Every row comes from one small tree of marks. Brackets hold a mark, then the marks that hang from it, in alphabetical order. Every link used is in the known rows. Which tree was each row made from?
Known rows:
(C (D E)): 4.0 6.1 24.0 -10.4 8.0 4.5 12.4 -29.3 15.7 -7.5 -6.5 -22.8 5.2 18.7 -6.1 -6.1 46.5 3.9 18.3 -3.8 -8.7 4.0
(C (D K) E): -15.0 11.1 2.2 -10.1 -12.2 10.2 21.7 -19.5 15.6 -33.1 13.8 7.4 6.0 -40.7 -22.7 -24.4 19.5 -12.4 11.3 1.7 -3.0 25.6
(R L): -11.0 4.1 7.6 -7.3 -17.1 -6.7 8.7 2.3 -1.4 -4.1 17.7 -9.8 -5.7 76.8 -8.0 -2.0 13.6 1.9 10.2 12.9 -6.0 -4.8
(L (R T)): -14.2 -10.5 14.9 6.0 -3.1 -5.3 6.1 20.8 3.6 -29.6 24.8 -0.3 -16.9 73.9 -2.7 30.0 -30.1 -4.2 9.9 -1.7 -3.4 -0.3
(K E): -8.2 -4.6 -37.2 11.5 -15.2 4.0 3.0 -13.6 7.3 17.4 19.3 2.9 17.7 24.7 2.7 3.8 0.8 -3.4 17.6 1.6 -6.2 -13.6
(R L (T (D C E K))): 12.0 4.4 3.5 -17.9 4.7 -0.6 -8.7 26.4 -1.1 23.0 -13.9 -0.8 -11.3 -33.3 12.9 15.6 -11.8 7.5 -26.2 -0.1 1.9 17.2
(L R): -0.8 -3.9 28.4 5.6 -13.4 -3.5 1.8 1.2 2.1 -19.0 36.0 -4.9 -22.9 65.4 3.6 21.7 -3.1 2.3 16.5 4.2 2.1 -13.1
(R T): -22.8 -9.7 -16.7 1.2 -3.3 1.5 14.2 11.2 3.6 -19.4 5.9 2.1 9.6 56.7 -5.0 16.8 -27.9 -10.3 16.8 -5.6 -9.1 12.1
(T (D C E K) (R L)): 22.4 -2.1 33.8 -17.8 4.1 5.5 -5.9 16.6 -22.3 33.4 -0.2 -7.1 -22.2 -42.6 8.0 12.9 27.5 20.5 -25.6 -4.3 23.9 -2.3
(C D): -8.4 0.7 3.0 -3.9 -2.7 -2.6 18.0 -28.5 17.4 -24.7 7.0 -13.5 12.7 48.1 -19.6 -12.0 27.3 -3.2 24.4 -1.2 -11.8 2.0
(R L (T D)): -25.7 -0.1 -13.2 3.3 1.9 -16.4 -0.9 10.4 2.2 -17.5 -10.3 0.0 -3.9 91.2 -21.1 2.5 -20.1 -3.4 9.2 0.3 -9.3 3.7
(D E K): 6.9 -0.1 12.2 -18.7 -16.3 20.2 7.1 -0.7 -2.6 14.9 31.7 -6.0 -1.2 -28.7 15.3 8.8 13.1 5.5 9.0 -5.9 7.8 10.4
(T (D E) R): -0.7 -9.2 28.3 6.8 14.1 6.7 -4.1 -11.1 -16.6 6.2 -10.6 -10.3 -9.4 22.4 -4.7 13.8 21.9 10.0 19.4 -18.9 18.9 -7.7
(T (D C E)): 26.5 6.6 11.6 5.2 11.0 -1.7 -16.6 -12.2 5.1 18.3 -31.8 -8.8 -2.0 -23.9 22.7 23.1 8.6 7.1 5.1 -2.9 3.1 2.4
(K D): 0.1 -9.9 4.8 5.8 -3.2 -7.1 13.8 -20.7 -1.4 -11.6 13.4 -3.6 26.3 43.0 -12.5 -8.0 -11.9 -15.0 1.3 6.5 -27.6 -19.3
(K (D (C E))): 13.5 3.9 6.0 14.2 5.6 -9.4 9.7 -14.7 1.3 -15.4 -27.4 10.7 21.7 -45.0 -3.5 -2.4 -19.7 -23.5 -20.1 16.5 -25.9 -2.2
(Z D): 0.1 7.6 -9.0 -1.4 -17.5 -5.1 -3.0 -7.7 -6.8 -6.1 4.3 -9.3 10.8 44.2 4.8 -14.3 6.7 -11.4 28.5 16.1 -20.4 -6.0
(E (C D)): -13.8 3.3 5.1 1.7 14.1 -2.4 15.5 -30.2 24.6 -33.5 -3.7 -10.3 13.6 26.1 -15.9 -38.1 22.0 -0.9 10.1 -3.8 -6.9 -1.7
(D C E K): 28.5 1.9 14.3 -20.4 -9.9 17.1 1.1 7.3 -1.6 30.5 13.6 -4.2 -0.9 -73.6 33.9 23.4 9.4 7.6 -12.3 1.1 8.7 15.2
(R (T (D (C E)))): -10.5 7.4 -19.4 20.1 14.7 -9.2 -5.0 8.6 8.7 -26.3 -52.9 19.3 2.8 -25.1 -1.5 18.2 -40.1 -16.1 2.8 -0.5 -4.8 27.3
(Z (D C)): 23.3 10.0 -7.4 -2.8 -12.4 -7.9 -8.5 -0.2 -6.2 8.7 -13.7 -8.2 9.5 -0.8 21.2 -1.3 1.5 -8.5 8.4 22.6 -19.6 -1.9

Write each row's tree:
-7.5 -0.2 36.1 5.4 27.7 -2.2 -7.1 -4.3 -12.7 1.0 -21.9 -12.7 -19.3 31.8 -10.6 -20.6 33.1 18.1 -7.3 -10.0 20.9 -17.9
(T (D (E C)) (R L))
0.2 -4.6 33.2 -16.7 -2.4 9.2 -0.8 8.9 -24.0 19.6 18.0 -7.5 -22.2 4.5 -10.2 -0.4 33.1 16.6 -5.6 -9.7 22.5 -5.6
(T (D E K) (R L))
-15.9 -8.4 9.9 16.5 5.9 -12.8 -9.2 11.7 6.4 -33.8 8.0 4.6 -20.7 76.5 -10.5 24.8 -39.0 -3.0 14.9 -6.7 -1.1 -5.2
(L (R (T D)))
0.2 5.4 15.5 -2.4 -3.1 -0.8 0.3 18.7 -19.0 -0.4 -11.1 15.3 -21.6 -53.6 -10.5 -1.5 9.4 2.8 -22.0 3.6 22.1 11.9
(T (D (C E) K) (R L))
-4.0 -8.7 -29.4 22.7 10.6 -5.7 5.5 -26.9 11.7 5.4 4.7 7.8 40.2 -2.8 -9.8 -38.1 -14.0 -11.9 -20.2 4.4 -27.0 -38.2
(K D (E C))
-17.2 -9.3 -29.1 18.4 7.9 -0.2 -14.3 13.9 15.5 -8.0 28.1 22.0 -9.3 -14.9 -2.5 -10.7 -45.7 2.7 -15.8 -12.7 9.0 -15.0
(L (R (T (D (K (E C))))))
-17.5 7.1 6.0 3.9 28.7 -9.0 -8.9 6.1 7.8 -11.4 -34.8 -6.7 -7.3 40.4 -5.8 -17.0 -8.7 6.2 -8.5 -4.9 -0.8 2.3
(R L (T (D (E C))))
-8.5 5.4 -24.5 5.1 1.0 1.7 -1.2 18.9 5.7 -17.3 -23.7 27.5 1.5 -72.7 0.9 11.6 -43.9 -15.5 -9.3 -3.4 4.0 35.9
(R (T (D (C E) K)))
25.3 7.1 -13.9 -16.9 -25.5 4.1 -5.5 8.9 -9.3 17.7 13.9 -0.9 9.4 -48.1 24.2 -6.3 -2.8 -7.7 -2.2 20.2 -12.3 6.1
(Z (D C K))
8.8 -12.4 8.0 10.8 9.9 -3.1 -3.0 0.4 -13.2 2.2 -16.8 -0.3 -2.1 6.2 0.5 20.7 1.4 7.2 2.6 -9.1 17.0 -6.5
(T (D C) R)
8.9 14.6 11.8 -0.3 9.6 1.9 -11.6 -11.9 -1.8 1.4 -18.9 -15.9 6.1 -6.0 18.7 -33.5 19.6 -1.3 9.7 9.8 -11.6 -7.5
(Z (D (E C)))
-1.0 5.7 -46.9 0.4 -15.7 7.1 -8.5 -4.9 2.1 20.3 24.8 9.6 22.1 -47.7 11.1 -49.4 -2.7 -6.9 -2.9 10.9 -12.2 -16.2
(Z (D (K (E C))))
-5.3 -3.4 -35.4 -9.7 -17.4 11.0 15.4 -23.8 19.8 11.0 39.2 1.3 22.5 -21.6 -14.2 -22.0 23.6 -1.5 6.0 -2.9 -9.4 -4.6
(C (D (K E)))
9.1 -9.1 -20.9 -2.0 -8.5 -0.2 -6.0 12.9 -14.0 43.9 15.9 10.4 -3.6 -33.1 -2.5 1.8 13.6 15.2 -27.3 0.0 17.0 -18.8
(T (D C (K E)) (R L))
-1.8 -4.6 -21.3 11.2 12.6 -9.9 -6.7 8.1 7.4 -10.4 -30.0 6.2 8.1 14.8 5.7 24.3 -37.7 -5.7 3.2 -6.0 -5.5 12.4
(R (T (D C)))
-11.0 -4.0 -42.1 2.9 -12.5 14.7 3.1 -4.9 12.3 16.1 37.7 15.0 18.8 -42.8 7.7 -26.4 -4.5 1.0 -7.9 -4.5 5.5 -8.7
(D (K (E C)))
6.4 -5.1 16.0 3.1 7.0 -12.2 -2.5 8.0 -16.5 8.3 -15.3 -6.3 -14.7 35.7 -7.4 11.5 16.3 12.4 -10.1 2.7 12.8 -13.2
(T (D C) (R L))
-2.1 6.4 13.3 24.8 15.0 -14.8 -12.3 18.1 8.7 -35.6 -33.9 17.6 -26.7 -9.5 0.4 30.6 -43.6 -11.3 -5.8 2.9 1.3 13.2
(L (R (T (D (C E)))))
-0.1 -1.8 -50.8 -2.9 -8.0 -6.1 -9.9 23.2 6.1 31.6 1.9 15.9 6.6 -27.5 1.1 6.1 -27.2 1.8 -29.9 3.4 -5.7 1.4
(R L (T (D C (K E))))
-12.9 -9.3 11.4 -10.9 -11.8 1.3 5.3 10.9 -22.2 2.6 30.9 1.5 -15.6 33.3 -22.0 -6.2 14.1 10.9 -1.2 -7.5 19.6 -7.1
(T (D K) (R L))
35.5 14.6 11.9 -7.4 -1.1 -1.6 -13.4 -2.6 -7.9 26.3 -27.4 -17.4 2.6 -30.0 33.6 6.6 19.1 -1.3 3.3 18.7 -16.8 0.2
(Z (D C E))
6.4 9.8 -5.5 -5.4 -18.1 11.6 7.7 10.3 0.9 -4.4 4.1 18.4 -0.6 -86.0 14.6 8.5 -10.7 -10.3 -7.7 8.4 6.7 28.0
(D (C E) K)
-16.6 -7.3 16.6 4.0 0.2 -9.6 2.3 1.8 -19.1 -4.9 3.3 -6.7 -14.3 80.6 -24.7 -1.4 19.0 8.8 12.5 -3.4 12.3 -16.7
(T D (R L))
-3.6 -8.9 22.7 -2.3 18.6 17.4 -3.8 -0.2 -12.7 2.5 7.1 1.4 -7.3 -48.1 1.3 -16.4 14.7 14.7 -4.3 -24.4 31.7 -4.4
(T (D (E C) K) R)
10.8 -0.1 -1.5 4.6 21.7 -2.4 -10.8 6.5 6.5 8.6 -43.3 -3.6 1.2 -15.3 16.6 32.1 -20.5 0.9 -0.4 -8.1 -2.6 14.4
(R (T (D C E)))
7.2 3.0 18.4 -25.4 -5.4 16.5 15.8 -20.4 13.3 1.1 22.7 -15.7 3.4 -29.3 -3.0 -10.7 38.6 5.3 8.2 -6.7 0.0 11.4
(C (D E K))
